What can hang from each mark
j94: j887
j698: j887
j222: j656
j656: j222 j887
j887: j94 j656 j698 j759 j773
j773: j88 j887

Each row was made from one small tree. The marks that hang from a mark follow it in brackets, in the order of their numbers. Every link used is in the known rows. Write each row's tree.
Known rows
j656(j887(j698)): |  -6 | -48 |   8 |  13 |   0 |   2 |  28 |   9 | -19 |   1 |  -7 |  29 |  12 | -28 |   1 |   1 |   2 |
j698(j887(j656(j222))): |  19 | -51 |  -1 |   1 | -15 |  21 | -14 |   5 |  18 |  14 |  -6 |  17 |   2 |  19 | -16 | -10 |   0 |
j698(j887(j656)): |  17 | -40 | -11 |  -1 | -12 |  13 |  -6 |   8 |   5 |  11 |   6 |  10 |   0 |   1 |   2 | -12 | -13 |
j656(j887(j94 j698 j759)): |  10 | -58 |  13 |  12 | -16 | -14 |  37 |   3 | -29 |  58 | -27 |  33 |  20 | -14 |  12 |  28 |   9 |
j773(j887(j759)): |  10 |  35 |  17 |   0 |  -4 | -24 | -31 |   2 |  -7 |  41 |  -7 | -17 |   8 |  26 |  12 |   5 |   5 |
j773(j88 j887(j656)): |  21 |  48 |  -6 |   5 |  14 | -36 | -40 |  31 |  18 |  32 |  11 | -23 |  21 |  21 |  -1 | -18 | -13 |
j94(j887(j656 j698)): |  17 | -29 |  -9 | -15 | -21 | -19 |  -8 |  46 | -16 |  20 |  -9 |  21 | -13 | -21 |   0 |  -3 | -13 |
j222(j656(j887(j698 j759 j773))): |   2 | -71 |  -8 |  10 | -29 |   8 |  21 | -22 | -15 |  16 | -15 |  29 |   4 |  -4 |  -4 | -33 |  45 |
j222(j656(j887(j698))): |  -6 | -68 |  -2 |  25 |  -8 |  -4 |  22 |   1 | -14 |  -2 |  -4 |  41 |   5 | -20 |  -4 | -23 |  19 |
j222(j656(j887(j759 j773))): |   0 | -62 | -25 |  11 | -22 |   7 |  15 | -39 |   5 |  -2 |  -7 |   4 |  16 |  12 |   3 | -33 |  44 |
j887(j94 j698 j773(j88)): |  13 |  -4 | -15 |  -4 | -15 |  -7 |  26 |  15 |  -2 |  61 | -31 |  46 | -20 |  -8 | -27 |  -9 |  26 |
j887(j698): |   3 | -10 |  18 |  -1 |  -8 |   1 |   5 |  17 | -20 |  19 | -10 |  26 | -12 | -16 |  -6 |  -3 |   0 |
j222(j656(j887)): |  -9 | -60 | -22 |  26 |   0 |  -4 |  16 | -17 |   7 | -22 |   6 |  14 |  17 |  -6 |   2 | -23 |  17 |
j94(j887(j656)): |  14 | -21 | -26 | -15 | -13 | -18 | -13 |  27 |   4 |  -1 |   1 |  -6 |  -2 |  -6 |   5 |   0 | -13 |
j698(j887(j94 j773)): |   8 | -52 | -32 |  -7 | -23 |  22 |  32 | -15 |   4 |  40 | -26 |  50 | -36 |  -1 | -13 |   3 |  24 |
j698(j887(j94)): |   8 | -48 | -17 |   0 | -16 |   4 |  24 |  -3 |  -2 |  42 | -21 |  44 | -20 |  -3 |  -6 |  12 |   2 |
j887(j94 j656 j698 j773): |  24 | -26 |   8 | -10 | -14 |   0 |  18 |  28 | -17 |  63 | -19 |  46 | -15 | -16 |  -5 |  15 |   9 |
j698(j887(j94 j759 j773)): |  17 | -51 | -23 | -11 | -37 |  17 |  21 | -24 |  -3 |  62 | -33 |  32 | -20 |  14 |  -6 |   3 |  30 |

Write each row's tree
|  35 | -60 |   8 |   0 | -29 |   3 |  -7 |  -2 |   6 |  72 | -26 |  22 |  12 |  31 |  -5 |  15 |   7 | : j698(j887(j94 j656(j222) j759))
|  16 |   9 |  -9 | -12 | -28 |  -2 |   0 |   1 |  -6 |  46 | -22 |   6 |   0 |   9 | -19 | -36 |  31 | : j887(j698 j759 j773(j88))
|  32 | -10 |  13 |  -1 | -13 | -20 |  -8 |   9 |  -8 |  67 | -10 |  -5 |  25 |  14 |  19 |  30 |  -9 | : j887(j94 j656 j759)
|   3 | -44 |  14 |   8 | -14 |  -4 |  18 |  -2 | -26 |  20 | -11 |  10 |  27 | -11 |  11 |   1 |   7 | : j656(j887(j698 j759))
|  34 | -18 |  30 |  -3 | -20 | -17 |  -1 |  28 | -29 |  84 | -19 |  19 |  14 |  -1 |  12 |  24 |  -8 | : j887(j94 j656 j698 j759)
|  30 |  13 |  50 |   0 | -14 | -19 | -46 |  32 | -12 |  69 | -15 |   6 |  14 |  31 |  -2 |   8 |   3 | : j773(j887(j656(j222) j698 j759))
|  -7 | -55 | -13 |   4 |  -2 |  23 |  24 | -25 |  19 | -17 | -11 |  16 |   7 |   7 | -18 |  -5 |  37 | : j656(j222 j887(j773))
|  -1 | -82 | -17 |  19 | -15 |  -1 |  47 |  -7 | -12 |  34 | -24 |  69 | -16 | -22 | -12 |  -7 |  41 | : j222(j656(j887(j94 j698 j773)))
|  23 | -33 | -43 | -10 | -36 |   4 |  17 | -21 |  13 |  69 | -32 |  24 |  -9 |  23 | -17 | -21 |  32 | : j698(j887(j94 j759 j773(j88)))
|  34 |  13 |  39 |   1 | -11 | -37 | -22 |  39 | -29 | 104 | -21 |  22 |   6 |   9 |  17 |  31 |  -8 | : j773(j887(j94 j656 j698 j759))
|   5 | -62 |  12 |  -1 | -23 |  20 |  21 | -15 |  -7 |  23 | -28 |  25 |  14 |   8 | -14 |  -6 |  43 | : j656(j222 j887(j698 j759 j773))
|  30 |  28 |  11 |   6 |   4 | -47 | -17 |  55 |  -6 |  87 | -16 |  29 |   3 |   4 |  -6 |   8 | -11 | : j773(j88 j887(j94 j656 j698))
|  26 | -28 |  -1 | -18 | -36 | -23 | -17 |  34 | -23 |  41 | -15 |   1 |   1 |  -5 |   8 |  -2 |  -7 | : j94(j887(j656 j698 j759))
|  18 | -46 |  -8 |   0 | -29 |   1 |  14 | -15 |  -7 |  64 | -27 |  26 |  -6 |  13 |   3 |  11 |   9 | : j698(j887(j94 j759))
|  32 | -54 | -17 | -11 | -33 |  13 |  11 |  -9 |  -1 |  70 | -19 |  23 |  -4 |  14 |   4 |   3 |  15 | : j698(j887(j94 j656 j759 j773))
|  33 |  39 |  12 |   3 |  -5 | -34 | -57 |  20 |  25 |  55 |  -6 | -31 |  35 |  54 |  -9 | -14 |   5 | : j773(j88 j887(j656(j222) j759))
